What can hang from each mark
J_983: J_828
J_12: J_225 J_805
J_828: J_63 J_225 J_983
J_2: J_225
J_769: J_12 J_516
J_63: J_2 J_828
J_225: J_2 J_12 J_828

Known rows, with every way that one mark hangs from another
{J_12 J_805}: -.10 -.08 .18 -.07 -.02 -.05 .03 -.02 -.01 -.25 .01 -.24 -.16 -.04 -.21
 .09 -.09 -.03 -.25 .07
{J_12 {J_225 J_2 {J_828 J_63}} J_805}: .02 .16 .34 -.28 -.01 -.07 .05 -.10 -.12 .00 .27 -.23 -.28 -.01 -.07 .04
 -.14 .10 -.30 .05
{J_63 {J_2 J_225} {J_828 J_983}}: -.13 -.20 -.10 -.04 .12 -.06 .01 -.25 -.15 .07 -.03 .09 -.11 .11 .34 .05
 -.07 -.43 -.24 .29
{J_12 {J_225 {J_828 J_63}} J_805}: .01 .10 .25 -.26 -.06 -.09 -.02 -.09 -.13 -.05 .06 -.26 -.23 .06 -.03
 .02 -.22 .08 -.19 .05
{J_983 {J_828 {J_225 J_12}}}: -.11 -.18 -.07 .02 .10 .04 .00 -.01 .09 -.22 .25 -.06 -.11 .24 -.46 -.02
 -.05 .13 .05 .22
{J_225 J_2 {J_828 J_63 J_983}}: -.13 -.12 .19 -.19 -.03 .06 -.04 -.20 .00 .08 .36 -.03 -.13 .27 -.11 .01
 -.07 -.02 -.06 .23
{J_828 {J_63 J_2} {J_225 J_12} J_983}: -.33 -.20 -.13 .21 .19 .13 -.20 -.06 .23 -.19 .26 .00 -.21 .40 -.27 -.21
 -.03 .03 -.13 .15
{J_63 {J_2 J_225}}: .00 .14 .06 -.03 .05 -.03 -.09 -.16 -.05 -.04 -.10 -.06 -.02 .05 .08 .00
 -.17 -.34 -.43 .09
{J_12 J_225 J_805}: .03 .14 .25 -.10 -.02 -.14 .14 .01 -.19 -.17 .03 -.34 -.22 -.16 -.03 .04
 -.22 -.02 -.24 .06
{J_828 J_63 {J_225 J_2 J_12} J_983}: -.27 -.15 .03 .14 .13 .12 -.02 -.03 .13 -.14 .56 -.03 -.31 .28 -.37 -.15
 .02 .12 -.07 .20
{J_769 {J_12 J_225} J_516}: .00 .24 -.03 .08 -.17 -.14 -.09 -.01 -.27 -.03 .07 -.26 -.12 .20 .16
 -.13 -.19 -.02 -.29 -.24
{J_225 J_2 {J_12 J_805} {J_828 J_63}}: -.13 .07 .14 -.13 .03 -.02 -.10 -.13 .14 -.13 .49 -.14 -.38 .08 -.29 .06
 .09 .05 -.30 .12
{J_983 {J_828 J_63 J_225}}: -.17 -.29 .09 -.06 .06 .15 .01 -.05 .10 -.13 .25 .03 -.09 .39 -.43 -.12
 -.12 .25 -.02 .10
{J_983 {J_828 J_63 {J_225 {J_12 J_805}}}}: -.25 -.29 .02 .01 .12 .13 .00 -.04 .15 -.30 .36 -.01 -.24 .28 -.54 -.06
 -.02 .23 -.09 .12
{J_63 {J_2 {J_225 J_12 J_828}}}: .01 .20 -.07 -.06 .06 -.06 -.22 -.20 .01 -.05 -.04 -.05 -.08 .11 .04 .04
 -.11 -.34 -.34 .18
{J_828 J_63 J_225 J_983}: -.24 -.29 .04 .04 .05 .13 -.07 -.04 .07 -.08 .21 -.02 -.14 .43 -.28 -.16
 -.14 .15 .04 .16
{J_63 J_2 {J_828 J_225}}: -.05 -.10 -.16 -.06 .16 -.09 -.16 -.02 .13 .11 -.08 -.02 -.09 .32 .07
 -.13 -.04 .02 -.21 .07
{J_983 {J_828 {J_63 {J_2 J_225}}}}: -.20 -.18 .14 -.03 .07 .14 .06 -.21 .01 -.12 .18 .08 -.08 .19 -.18 -.05
 -.13 -.10 -.28 .10
{J_769 J_516}: -.03 .11 .02 .08 -.16 -.10 -.15 -.02 -.09 -.06 .05 -.18 -.14 .33 -.21
 -.14 -.08 -.16 -.21 -.01
{J_983 {J_828 J_225}}: -.09 -.25 .02 -.08 .07 .07 .01 -.02 .05 -.15 .14 -.03 -.02 .29 -.42 -.02
 -.13 .17 .06 .18
{J_828 J_225 J_983}: -.13 -.25 -.05 .01 .06 .04 -.06 .00 .01 -.12 .07 -.09 -.03 .31 -.27 -.04
 -.14 .05 .14 .27
{J_828 J_983}: -.17 -.20 .08 .04 -.04 .00 .07 -.08 -.10 -.13 .07 -.15 -.05 .08 -.06 .01
 -.15 -.20 .05 .26
{J_983 J_828}: -.11 -.21 .12 -.06 -.01 .04 .13 -.08 -.04 -.16 .14 -.08 -.03 .11 -.26
 .02 -.13 -.02 -.01 .18
{J_2 J_225}: .09 .14 .13 -.10 -.06 -.06 .04 -.15 -.21 -.03 .00 -.10 -.10 .00 .03 .07
 -.21 -.28 -.24 .19

Rows
-.03 -.03 .15 -.22 -.03 -.09 .02 -.12 -.22 -.11 .01 -.26 -.15 .00 .00
 .13 -.21 -.06 -.02 .23
{J_12 {J_225 {J_828 J_983}} J_805}
-.03 -.06 .09 -.21 -.08 .03 -.08 -.29 -.19 .05 .07 .04 -.10 .24 .05 .09
 -.20 -.26 -.08 .30
{J_2 {J_225 {J_828 J_63 J_983}}}
-.04 -.06 -.07 -.07 .13 -.13 .01 .02 .07 -.02 .31 -.10 -.34 .12 -.13 .00
 .10 .12 -.16 .17
{J_63 {J_828 {J_225 J_2 {J_12 J_805}}}}
.04 .14 .01 -.17 .02 -.04 -.21 -.22 -.03 .04 -.15 -.02 .02 .17 .10 .05
 -.18 -.30 -.34 .14
{J_63 {J_2 {J_225 J_828}}}
.05 .23 .14 -.05 -.05 -.10 .15 .01 -.21 .00 .21 -.28 -.08 -.14 .25 -.01
 -.21 .09 -.28 -.13
{J_769 {J_12 {J_225 J_2}}}
-.27 -.18 .11 .08 .06 .13 -.02 -.24 -.04 -.08 .12 .05 -.12 .19 .05 -.08
 -.16 -.31 -.29 .16
{J_828 {J_63 {J_2 J_225}} J_983}
.10 .21 -.03 -.16 -.06 -.11 -.13 -.20 -.13 -.03 .08 -.09 -.17 .07 .00
 .14 -.13 -.29 -.13 .29
{J_2 {J_225 J_12 J_828}}
.10 .20 .28 -.29 -.01 -.13 .07 -.06 -.16 -.02 .17 -.28 -.20 -.07 -.05
 .12 -.14 .04 -.24 .12
{J_12 {J_225 J_2 J_828} J_805}
.01 .16 -.01 .04 .10 -.05 -.06 .08 .13 -.11 .36 -.18 -.22 .15 -.37 -.07
 .01 .14 -.15 .14
{J_828 {J_225 J_2 J_12}}
.04 .12 -.01 -.18 -.02 -.09 -.12 -.22 -.12 -.14 .08 -.10 -.23 .02 -.07
 .21 -.08 -.25 -.21 .29
{J_2 {J_225 {J_12 J_805} J_828}}
-.08 .19 .07 .03 -.09 -.11 -.02 -.02 -.24 -.14 .24 -.26 -.22 .06 .04
 -.01 -.06 .03 -.48 -.25
{J_769 {J_12 {J_225 J_2} J_805} J_516}
-.18 -.03 .06 -.04 .02 .03 -.06 -.18 .07 -.03 .54 -.07 -.31 .18 -.17 .00
 .04 -.08 -.06 .27
{J_225 J_2 J_12 {J_828 J_63 J_983}}
-.17 -.30 -.20 -.01 .19 -.04 -.13 -.08 .07 .05 -.03 .04 -.07 .34 .09
 -.08 -.03 -.07 -.08 .21
{J_63 J_2 {J_828 J_225 J_983}}
-.19 -.03 -.06 .07 -.13 -.05 -.17 -.04 -.10 -.23 .07 -.18 -.13 .20 -.08
 .01 -.03 .02 -.40 -.23
{J_769 {J_12 J_805} J_516}
-.11 .07 .16 .00 .02 .05 -.08 -.17 .02 -.02 .06 -.02 -.14 .16 .02 -.13
 -.17 -.18 -.46 -.02
{J_828 {J_63 {J_2 J_225}}}
-.11 -.13 .01 .00 .14 .05 .06 -.01 .10 -.19 .42 -.05 -.15 .18 -.48 .00
 .01 .15 -.03 .22
{J_983 {J_828 {J_225 J_2 J_12}}}
-.04 -.08 .12 -.21 -.02 -.01 -.04 -.16 -.06 .06 .25 -.09 -.05 .18 -.09
 .10 -.06 -.10 .02 .31
{J_225 J_2 {J_828 J_983}}
-.05 .01 -.02 -.12 .04 .00 -.18 -.26 -.07 .01 -.12 .01 .03 .18 .10 .07
 -.17 -.36 -.25 .23
{J_63 {J_2 {J_225 {J_828 J_983}}}}
-.01 .03 .25 -.24 .01 -.09 .10 -.12 -.20 -.07 .22 -.24 -.20 -.06 -.04
 .14 -.13 -.04 -.13 .23
{J_12 {J_225 J_2 {J_828 J_983}} J_805}
.04 .22 .03 -.13 -.01 -.11 -.10 -.09 .07 -.01 .37 -.19 -.23 .07 -.17 .06
 .03 -.06 -.13 .22
{J_225 J_2 J_12 J_828}
-.18 -.08 .03 -.09 .06 -.03 -.05 -.15 .04 -.20 .42 -.14 -.28 .00 -.26
 .20 .11 -.13 -.09 .35
{J_225 J_2 {J_12 J_805} {J_828 J_983}}
-.24 -.23 .15 .01 .06 .14 .03 -.14 .09 -.14 .18 .02 -.07 .22 -.23 -.11
 -.12 .00 -.22 .04
{J_983 {J_828 {J_63 J_2}}}
.01 .00 -.10 -.05 .11 -.14 -.01 .03 .05 .06 .31 -.10 -.30 .17 -.07 -.06
 .06 .10 -.09 .18
{J_63 {J_828 {J_225 J_2 J_12}}}
-.19 -.19 .03 -.12 -.02 .07 -.21 -.22 .07 .03 .02 -.01 -.03 .39 -.02
 -.06 -.14 -.11 -.06 .17
{J_225 {J_828 {J_63 J_2} J_983}}
-.08 .14 .00 .04 -.13 -.12 -.09 -.03 -.24 -.18 .08 -.27 -.19 .12 .06
 -.02 -.12 .02 -.39 -.25
{J_769 {J_12 J_225 J_805} J_516}
-.02 .14 .06 -.01 .01 -.08 .03 -.14 -.15 -.24 .14 -.14 -.27 -.13 -.09
 .15 -.08 -.29 -.32 .22
{J_2 {J_225 {J_12 J_805}}}
-.22 -.14 .08 .05 .10 .12 .04 -.19 .04 -.19 .27 .06 -.16 .16 -.20 -.04
 -.08 -.14 -.28 .12
{J_983 {J_828 {J_63 {J_2 {J_225 J_12}}}}}
-.06 .04 -.04 -.13 -.02 -.11 -.18 -.10 .08 -.21 .11 -.23 -.24 .08 -.22
 .12 .00 -.05 -.09 .21
{J_225 {J_12 J_805} J_828}
-.10 -.32 -.13 -.07 .07 -.08 .00 -.03 -.05 .05 .08 -.03 -.14 .31 .02
 -.04 -.06 .03 .14 .29
{J_63 {J_828 J_225 J_983}}
